Each row was made from one path, in order. Every step used is in the known rows, and no mark comes twice. Write each row's path.
In the rows, zero is written as 128.
Known rows:
zove > gokot: [111 138 127 121 117 146 111 114 134 143 156 139 146 118 106 126 148 125
 125 132 117  84 127 138 122 167 124 118 113 116 117 133 114 143 110 111
 126 123 168 121 100 121 100 124 128 128 131 123 145 115 140 100 145 143
 125 140 112 112 109 132 113 124]
musi > rotavu > zove: [131 129 122 113 109 132  91 113 146 128 116 179 138 129 127 146 142 115
 129 132 115 144 149 157 116 122  95 135 109 124 122 112 135 128 158 137
 129  77 127 129 150 128 120 131 130 118 138 122 132 115 121  97 122 169
 138 164 128  89 119 116 145 135]
fubibi > musi > rotavu > mareg > gokot > zove: [149 150 151 141 110 142 153 123 115 115 102 103 152 126 160 151 146 175
 147  46 119 174 148  98 148 181  86 147 115  89 109 188  88 179 138 144
 126  48 160 128 127 149  95 130 146 124  81 138 128  78 121 116  78 185
 103 149 130  97 204 114 134 154]
gokot > zove > rotavu > vineg: [136 111 126 119  82 108 153 124  97 143 108 130 142 135 126 165  60 111
 137 113 145 166 157  94  83 153 102 144 109  92  59 148 153 145 142  99
 147 127 130 183 125 154  66 112 157  88 141 112 164  92 139 160 141 135
  99 138 140 127 201 102 164 133]
zove > gokot > mareg: [119 154 142 144 138 142  86 128 142 147 168 131 135  93 122 135 102 138
 136 130 111  84 124 134 115 152 120 117 135 131 125 166 108 171 127 110
 152 131 150 142  66 116 120 117 114 129 117 125 120 126 126 103 134 140
 129 110 107 100 114 107  80 135]
vineg > rotavu: [120 131 119 149 141 123 117 108 102 139 114 140 121 130 123 128 127 138
 129 105 129 159 126 141 113 121 132 141 130 115 118 133 104 148 149 116
 145 119 138 125 110 128 138 123 113 113 130 120 123 131 122 112 107 140
 141 124 128 150  63 113 124 126]
mareg > gokot: [124 141 114 144 131 118 125 120 124 135 129 170 134 145 132 135 122 120
 141  83 129 136 148 166 159 167 138 124 135 128 133 149 124 144 102 118
 137 105 135 141 143 137 116 122 110 142 108 132 120 121 124 133 131 152
 146 118 110 119 153 134 116 127]
rotavu > vineg: [131  97 142 129  97 124 139 110 120 145 119 157 134 143 124 142  98 104
 120 141 137 156 138 125 120 138 126 111 123 122 105 116 150 121 142 133
 148 124 135 140 111 141  92 134 133 111 126 135 143  96 135 146 125 147
 127 129 138 160 134 120 115 131]
musi > fubibi: [107 145 112 134 129 123 156 139 115 142 129 106 113 105 123 133 127 111
 126 135 133 166 125 123 131 149 131 137 152 124 100  84 120 134  88 143
 114 120 115 126 118 111 147 140 135  91 103 148 136 131 138 119 124 131
 124 146 132 129 127 127 132 132]
fubibi > zove > gokot > mareg > rotavu > musi: [134 135 124 127 120  95  77 120 151 186 198 144 172  89 117 147 133 152
 137 124 146  89 136 151 102 136  84 141  96 143 156 178  89 182 108 107
 143  74 161 127  76 126 103 123 118 154 152  88 131 159 106  72 112 139
 129  86 128 117 136 106  88 168]
vineg > rotavu > zove > gokot > mareg: [103 172 139 153 151 141  62  93 116 154 143 209 120 107 123 150  96 125
 127 129 103 104 165 174  97 121 127 118 126 103 115 143  87 179 180  95
 142 104 179 155  64 108 126 101 108 139 139 116 116 102 123  72 112 160
 150 122 113 102  69 110  90 148]
zove > gokot > mareg > rotavu: [117 144 118 120 123 125  75 107 149 144 207 163 136  67 116 149 115 131
 125  97 130 125 142 156 121 139  72 107 117 123 121 186 100 179 110 109
 131 120 135 141  80 115 125 132 128 113 120 105 117 130 133  97 120 141
 140 108 135 106 145 100  57 173]
fubibi > zove > gokot > mareg > rotavu: [110 141 123 130 127 125  68 126 136 172 217 186 136  74 126 165 123 133
 130 129 120 110 129 170 112 138  86 138 116 127 158 166 110 174  99  99
 137 102 136 127  91 133 112 140 102 111 155  94  98 160 112  84 124 145
 135 101 133 117 148  94  66 146]
zove > rotavu: [123 126 133 117 123 130 146 107 125 137 131 123 142 148 136 140 123 124
 132 113 116 142 134 111 114 116 119 159 131 124  97 128 115 145 115 111
 129 135 116 122 125 160 115 132 137  99 141 109 125 128 131 134 157 106
 103 128 126 126 147 101 144 133]
zove > rotavu > musi: [139 132 123 132 104  90 149 120 139 144 112 108 159 152 130 126 135 120
 123 115 136 108 127 100 101 124 124 148 106 130 103 162  91 148 123 116
 136  91 134 125 115 145  98 128 151 141 135 101 171 121 122 123 130 113
 102 117 124 130 103 115 146 147]
mareg > rotavu > musi > fubibi > zove: [135 127  83 112 118  96 132 141 122 163 167 150 143  98 123 144 141 113
 118 107 153 174 126 142 115 137 108 161 112 133 141 110 105 138  87 132
 111  62 109 121 136 119 142 153 150 106 133  95 153 162 124  87 117 127
 124 116 150 148 132 107 128 160]
gokot > zove > rotavu: [131 143 124 126 121 124 153 122 114 127 102 113 126 131 144 147  93 124
 128  90 132 131 150 102  99 145 108 180 111  94  72 138 130 154 124 117
 129 120 113 170 128 155  94 117 140 106 138 121 149 103 137 127 148 115
 114 132 132 104 178 104 168 121]
fubibi > zove > gokot: [118 136 106 113 121 141 106 144 113 166 168 166 158 109 120 143 164 133
 142 146 107  89 131 153 111 155 121 140  95 136 153 109 136 141  99 109
 121 104 177 117 120 136 118 128 106 133 157 108 140 140 121  96 145 138
 120 123 109 102 146 104 134 123]
fubibi > musi > rotavu: [133 111 140 115 114 141 137 120 129 115 121 129 130 138 134 137 156 163
 131 128 127 142 123 101 125 130  99 150 112 134 130 150 112 152 133 125
 137  59 136  87 136 141 122 137 132  80 105 128 148 123 144 113  89 157
 102 152 137 117 122  92 116 138]
fubibi > musi > rotavu > mareg: [135 120 162  98 120 147 134 126 126 112 132  94 158 137 140 141 164 164
 142 111 102 161 108  85 130 129 105 146 137 123 136 160  98 162 153 144
 107  75 147  82 127 142 112 153 145 100  97 127 123 116 127 114  82 160
  83 162 141 130 150 109 125 157]
gokot > zove: [140 141 137 137 132 131 128 134 110 129 117 101 123 112 142 138 102 151
 130 114 140 144 141 125 118 148  97 145 117  98  95 135 133 145 149 139
 149 134 121 177 122 138 122 115 135 143 131 141 132 111 118 127 133 132
 126 127 148 103 158 128 150 118]
fubibi > zove: [130 119 131 117 128 131 112 133 111 153 144 142 139 133 133 140 138 130
 136 138 122 117 124 147 127 127 123 141 125 147 157  94 139 122 122 127
 116 112 126 124 138 145 127 137 107 131 153 118 123 156 109 123 136 129
 139 122 114 123 167 131 142 136]
gokot > zove > rotavu > mareg: [127 152 142 112 105 143 147 130 107 115  87  73 146 126 148 158 105 141
 132  81 121 177 130  98 108 135 115 167 117  81  83 149 116 157 158 132
 116 126 114 156 110 138  88 127 168 142 127 121 123 102 116 151 131 118
 105 142 137 108 237 124 181 140]
fubibi > musi > rotavu > vineg: [138  75 148 120  80 125 155 106 117 131 140 153 152 162 126 151 136 149
 141 141 135 158 134  83 115 145  87 125 114 131 125 149 129 141 147 110
 146  63 156 103 121 148  97 142 140  38 108 131 148  91 153 127  92 174
  97 155 142 149 150  80 111 140]

Which path is each row?
[130  88 116 111  88 116 155 111 116 155 117 149 157 153 123 155  80  90
 127 115 122 160 143 100  92 135 118 132 122 123  92 127 149 126 125 109
 130 126 131 129 124 157  83 131 146  69 144 110 146 110 146 156 149 127
 110 144 130 154 166  89 148 129]
zove > rotavu > vineg
[138 162 110 137 119 120 144 122 105 130 115 141 122 108 144 135 106 141
 131  67 146 148 163 164 150 172 114 141 109  99  94 143 128 146 113 122
 167 118 144 175 134 144 101 124 128 145 114 139 124  88 124 132 127 158
 146 105 127  89 169 133 136 129]
mareg > gokot > zove
[120 137  98 111 119 124 132 139 113 200 160 118 161 106 116 134 165 119
 128 151 129 108 131 137 112 171 135 148 108 135 125  99 105 148  90 139
 103  79 170 119 106 124 114 141 120 118 127 108 170 147 123  69 141 139
 108 133 108 109 105 109 135 125]
rotavu > musi > fubibi > zove > gokot
[117 167 132 142 126 139  66 110 163 139 157 179 148  97 114 160 120 127
 139 130 100 103 138 163 109 147  93 123 117 120 108 160 108 166 147 128
 158  84 164 154  91 123 111 127 113 126 141 129 118 114 129  82 131 183
 139 143 110  69 128 100  97 140]
musi > rotavu > zove > gokot > mareg
[119 141 109 125 127 133 145 155  95 162 131 129 123 124 131 147 126 105
 140 128 127 151 126 152 127 145 134 170 137 136 140  61 126 127 100 134
  90 107 107 124 129 123 153 145 102  99 126 139 114 160 125 103 133 134
 123 134 125 142 165 114 140 114]
musi > fubibi > zove
[117 149  86 114 117  95 111 140 129 186 183 165 150  66 104 142 156 116
 122 116 142 147 132 164 100 160  98 145  95 128 117 114 101 158  58 127
 106  66 158 107 102 124 121 145 140 101 132  83 159 145 128  63 127 147
 121 133 133 122 120 118 115 156]
mareg > rotavu > musi > fubibi > zove > gokot
[141 146 139 138 141  93  98 111 160 134 164 132 134  95 129 130 108 140
 118  97 162 132 134 103 119 105  85 109 125 132 133 196  94 170 139 121
 147 102 113 157  88 114 117 128 163 149 125 102 117 144 110  99  92 123
 143  98 158 137 101 115  81 179]
gokot > mareg > rotavu > musi
[133 151 150 135 124 143 146 107 127 127 122 126 151 152 140 151 172 157
 148  55 106 160 120 117 158 168 110 154 128 122 141 177  84 183 130 127
 122  50 160  85 130 140 104 150 127 111  85 139 126 101 127 126  79 168
  90 153 130 110 193 115 122 152]
fubibi > musi > rotavu > mareg > gokot
[136  93 119 104  90 104 111  94 125 136 145 181 133 112 100 150  94 107
 114 112 145 188 129 131 100 116  97  94 119 124 120 139 147 110 131 104
 133 120 144 130 121 128  94 150 161  79 136 107 138 111 135 142 107 148
 133 134 170 169 170 123 108 152]
mareg > rotavu > vineg
[116 164 133 117 120 136 146  99 115 146 104 110 146 144 141 149 130 118
 143  50 103 154 135 127 144 151 130 151 124 114 115 160  91 164 122 125
 118 107 137 118 127 152  83 135 133 139 112 109 114 112 123 151 130 138
 116 116 110 128 213 123 149 154]
zove > rotavu > mareg > gokot
[139 125 111 104 114  99 136 119 137 158 129 132 169 173 133 132 129 113
 143 121 133 110 131 120 112 119 129 182  96 148 152 131 104 135 113 113
 115  69 125 118 137 163  92 127 146 140 167  95 155 154 104 114 142 113
  93 110 117 127 133 109 167 146]
fubibi > zove > rotavu > musi
[141 151 104 136 132  91 116 145 139 168 188 120 139  88 121 158 102 113
 127 109 167 161 119 136 114 124  95 165 145 135 143 132  79 157  84 136
 131  63  96 143  94 119 141 141 141  91 109 114 133 176 110  79  94 125
 139 110 153 137 138 117  97 170]
gokot > mareg > rotavu > musi > fubibi > zove
[141 120 121 125 115  89 110 106 145 148 147 128 147 115 125 124 133 129
 113 112 159 153 122 115 114 117  90 114 109 125 125 157  95 145 127 133
 147  89 123 120 130 117 114 132 167 132 121 102 159 133 118 102 105 120
 134 127 157 141 102 142 111 166]
mareg > rotavu > musi
[110 140 105 113 132 139  91 105 124 170 143 187 139  98 123 140 133 110
 119 126 100  91 156 166 107 134 132 123  96 117 109 106 135 141 141 108
 131 107 161 137 124 116  84 124 123 162 155 112 147 104 145 101 150 160
 126 142 111  88 110 131 133 131]
rotavu > zove > gokot
[142 152 101 128 112  95 180 132 115 153 102  81 141 122 132 157  98 118
 129  94 157 152 163  76  88 159 110 186  98 104  52 130  99 150 108 133
 124  81 105 174 112 146  98 122 168 103 115 132 177 107 144 108 138 118
 102 124 145 104 116 117 185 138]
gokot > zove > rotavu > musi > fubibi
[105 151 108 139 142 156 117 157 116 181 191 138 142  84 119 163 112 113
 146 151 116 116 125 159 111 149 118 147 145 132 136 111 114 173  83 129
 112 112 144 144  80 122 151 143  98  88 112 128  98 142 128  69 130 138
 117 117 107 111 152  92  92 125]
musi > fubibi > zove > gokot > mareg
[102 159 101 127 133 145  63  96 106 167 128 213 134 111 114 140 151 120
 113 131 103 118 167 179  95 138 121 123 113 107 115 110 108 139 157  93
 140  93 176 136 111 114 106  98 127 140 158 107 136 103 129  88 132 173
 137 143 111 112  71 114 133 132]
vineg > rotavu > zove > gokot
[125 148 133  95 110 132 135 122 112 154 119 143 169 148 154 159 130 116
 153  59 112 165 115 155 139 147 157 175 124 129 149 136 106 159 104 123
 115  89 143 120 153 171  81 142 117 143 145 101  89 146 107 141 136 143
 110 127 102 111 252 128 163 160]
fubibi > zove > rotavu > mareg > gokot
[120 150 145  98 123 149 152 119 134 118 112  85 155 152 129 146 137 106
 123  91 102 170 117  83 111 112 120 170 141 118 126 148 118 153 137 125
  98 116 130 117 117 143  99 144 155 135 120 104 109 112 130 154 136 116
  93 155 132 127 196 128 160 150]
zove > rotavu > mareg
[130 133  93 135 118  78 129 113 133 155 148 111 130  90 112 144 131 110
 112 107 159 176 134 115 112 126 114 122 135 123  97 129  91 137  95 147
 120  86 115 129 122 104 139 147 174  99  96 108 160 139 142  90  98 137
 128 130 159 154 111 137 121 169]
mareg > rotavu > musi > fubibi
[120 163  98 133 115 105 171 120 125 155 115  89 143 150 124 133 123  98
 133 101 136 156 146  94 107 122 136 181 125 130  81 116  95 152  95 139
 119  74 116 125 107 135 113 139 157  95 105 125 175 130 143 113 148 121
 101 130 120 123  93 110 159 140]
zove > rotavu > musi > fubibi
[136 178  80 147  99  90 185 125 111 151  94 110 146 139 141 146  93 111
 132  43 157 154 172 113 120 181 111 172 109  96  61 126  94 175  80 132
 139  60 122 195 120 151  79 136 147 120  83 125 164  97 129 111 125 152
 118 110 125 102 140 119 163 131]
mareg > gokot > zove > rotavu > musi > fubibi
[121 165 107 159 144 103 133 123 103 149 106 106 133 123 124 131 137 122
 110 104 148 182 141 122  99 126 135 132 121 110  88 111  89 151 112 132
 139  90 131 119  98 110 154 127 146 101  94 114 168 130 131  84  98 142
 118 132 134 157  34 124 137 119]
vineg > rotavu > musi > fubibi
[107 152 129  92 115 126 156 141 107 154 123  75 153 120 150 178 120 122
 136 114 108 196 105 121 116 144 139 208 142 133 123  87 116 145  99 150
  66 101 105 116 115 148 127 147 140  94 123 115 104 143 125 125 138 122
  93 145 121 137 233  90 191 133]
musi > fubibi > zove > rotavu > mareg
[131 143 104 129 122 104 146 156 114 168 130 100 155 140 123 143 141 109
 135 150 144 136 128 131 113 155 141 170 117 146 142  74 107 134  94 142
 105  77 115 123 119 129 138 148 134 119 122 126 151 156 122  91 127 120
 119 111 122 127 123 130 140 121]
rotavu > musi > fubibi > zove
[118 165 105 105 110 136 173 131  98 175 115 124 150 139 156 166 123 105
 147  64 113 194 125 149 142 162 159 200 142 121 128  98 106 157  72 142
  87  81 119 121 147 158 108 157 122  92 114 116  89 131 122 127 149 143
 106 128 110 122 242 103 164 132]
musi > fubibi > zove > rotavu > mareg > gokot
[113 143 110 106 108 141  91 114 143 148 144 180 158 100 105 145 159 112
 137 122  92 112 142 157 105 154 117 114  87 124 112 114 130 136 139 114
 144  84 171 127 119 139  98 127 114 126 155 133 157 104 135  81 138 183
 130 164 105  70 116 111 137 129]
musi > rotavu > zove > gokot
[129 146 133 134 125 109  89 112 156 126 159 149 124  94 132 161 101 119
 126 101 152 146 123 138 139 105  83 121 147 133 134 174 112 157 118 121
 137 126 101 144 102 122 144 147 135 117 122 119  86 148 126 126 106 132
 147 104 156 133 146 116  80 166]
gokot > mareg > rotavu
[123 138 151  87 108 139 138 136 118 147 125 115 162 153 157 163 133 135
 141 121  99 158 101 120 120 113 133 196 116 122 146 119 126 144 124 121
  83 108 132 109 137 158  99 137 133 131 155  88 105 148 110 136 146 119
 100 153 123 124 219 111 180 154]
fubibi > zove > rotavu > mareg
[114 162  93  95 113 135  64  85 135 169 161 197 122  74 103 154 142 103
 119 113 108 131 147 164 114 132 102 125  91 114 125 111 129 135 139  90
 127  95 163 129 123 121  90 131 142 156 164  83 127 107 146  91 136 158
 143 141 145 102 121 124 112 166]
mareg > rotavu > zove > gokot
